Each row was made from one small tree. Brackets hold a mark, then the marks that hang from it, in alphabetical order. Every link used is in the known rows. Write each row's tree.
In the rows, zero is written as 128.
Known rows:
[N B J]: [139 130 113 183  86 125 118 127 139 162 136 138 108 156  84 163 162 127
 107  96 134]
[J F]: [136 127 106 108 114 112 146 160 154 153 102 125 111 150  62 124 129 155
 120 136  74]
[F B [J N]]: [110 137  68  95  61 159 146 148 107 132 105  97 130 168 136 130 139 116
 101 145 102]
[V [F [B N] J]]: [ 63 125 110 148  50 147 172 141 105 144  95  89 151 153 111 115 136  59
 119 151  86]
[F J V]: [127  24 136 125  87 150 215 141 104 113 114 105 105 133 111 116  97  80
 116 127  89]
[B [N [J [F P]]]]: [133 177 128 158 119  95 120 119 129 156 109 109 118 163  67 139 152 141
 100 104  96]
[H [F B P]]: [173 183 125  94 165 149  76 140 132 136 148  88 129 184  96 100 132  93
 110 170 143]
[J N]: [112 147  87 160  71 157 105 152 118 143 112 151 116 195 103 150 145 136
  95 108 157]
[J F N]: [121 143  73 143 100 135 112 165 151 151  91 158 113 183  68 154 129 179
 107 118 113]
[B [N J]]: [129 150 128 191  94 108 138 114 121 157 123 109 127 166  85 149 177 120
  84  87 113]
[P [F B J V]]: [137  60 137  66 101 153 188 115 138 123 131  85 101 121 105 104 122 152
 105 131  74]
[B [N [J [F V]]]]: [134 110 132 180 121 104 153 121 146 147 113 115 118 151  54 149 157 136
  90  90  82]
[V [F B J P]]: [ 74 163 122  71  83 163 129 158  89 136  97  87 135 155 119  85 105  47
 135 180  99]
[P F]: [144 123 136 111  97 133 141 119 141 152 130 122  99 150  89 116 143 180
 108 111 118]
[V [F [B [N J]]]]: [ 73 155 118 148  91 145 119 146 129 154 112  99 148 162  80 123 170  70
 104 131  94]
[H [F [J N] P]]: [167 157 111 153 135 156 107 137  93 125 114 130 119 202 117 123  90 101
 124 142 170]
[H F]: [175 123 122 166 150 140 122 144 136 143 139 124 126 183  83 125 137 104
 113 133 144]
[B [N [J F]]]: [134 148 118 177 112  94 142 122 140 159 108 114 124 159  61 150 167 147
  94  93  84]
[F P V]: [130 104 168  93 119 153 120 139 110 118 137 106  94 156  91  97  97  84
 110 141 133]
[H [F [B [N J]] P]]: [172 199 131 134 171 133  72 120 129 140 148  86 135 187  86 120 154 100
 100 142 139]
[B [N [J [F P V]]]]: [135 138 143 159 129 104 132 117 135 145 113 110 113 155  59 140 143 132
  96 100  93]
[P [F B [J N] V]]: [130  72 116  87  93 168 165 119 134 118 124 107 101 143 109 125 123 168
  99 119 100]

Which tree is each row?
[148  81 118 170 123 121 139 137 172 151 121 144  97 139  48 164 136 147
 115  98  94] => [N B [J [F V]]]
[117 136  65 196  60 138 110 148 164 163 101 174 108 182  71 180 129 191
 119 113 140] => [J F [N B]]
[171 118 100 120 140 146 150 142 128 133 131  88 137 167 111 114 129  93
 116 159 107] => [H [F B J]]
[ 66 191 136 123  76 150  97 139 111 150 113  91 143 170  96 100 138  63
 117 160 123] => [V [F [B N] P]]
[114 137 156  98  99 146 113 112 125 123 148  64 118 153  96 103 136  87
  91 148 114] => [F [B N] P V]
[123  91 137 128 117 138 144 121 147 128 144  75 126 141  79 131 175  99
  75 112  81] => [F [B [N J]] V]
[114 110 148  92  80 143 164 108  96 112 126  53 120 138 125  99 104  74
 105 157  95] => [F [B N] J P V]
[126  99 143  36 104 160 157 137  97 105 127  60 106 135 126  83  90  69
 116 174  88] => [F B J P V]
[133  81 112  69 135 134 151 160 176 135 120  93 111 132  55 115 133 139
 107 151  48] => [J [F B V]]
[176  38 134 166 150 152 182 139 123 114 132 115 118 161  95 122  96  78
 119 132 122] => [H [F J V]]
[124 188  90 111 109 137  78 157 131 146  89 151 103 191  77 134 107 170
 116 134 133] => [J [F P] N]
[131 107 105 161  46 147 161 107 121 147 111 148 101 159 118 149 119 191
 117 101 142] => [P [F [J [N B]]]]
[164 171 124 136 129 137 125 115 107 132 130  75 138 176 116 109 120  90
 114 162 131] => [H [F [B N] J P]]
[130  68 143 113  81 141 197  94 136 129 131  79 110 124 104 118 133 157
  98 119  79] => [P [F [B N] J V]]
[150 115 133 145 130 123 111 133 157 147 122 137  90 145  54 149 120 141
 119 112 109] => [N B [J [F P V]]]
[169  96 133 155 151 169 126 136 101 107 124 131 110 190 107 124  75  87
 122 136 166] => [H [F [J N] P V]]
[112 131 100 128  46 125 184 117 108 141 115  63 140 143 129 123 153 103
 102 144  78] => [F [B N] J]
[177  83 152 134 161 154 149 133 103 109 129 107 109 167 100 103  75  71
 127 148 139] => [H [F J P V]]
[123  90 117 117 114 122 159 136 177 138 121  89 121 135  53 128 143 143
 100 138  54] => [J [F [B N] V]]
[129 126 121 109  64 126 177  95 128 148 123  81 119 135 114 118 150 172
 103 124  84] => [P [F [B N] J]]
[113  55 128 132  67 142 209 117 118 116 127  61 129 126 114 121 132  84
  96 136  70] => [F [B N] J V]
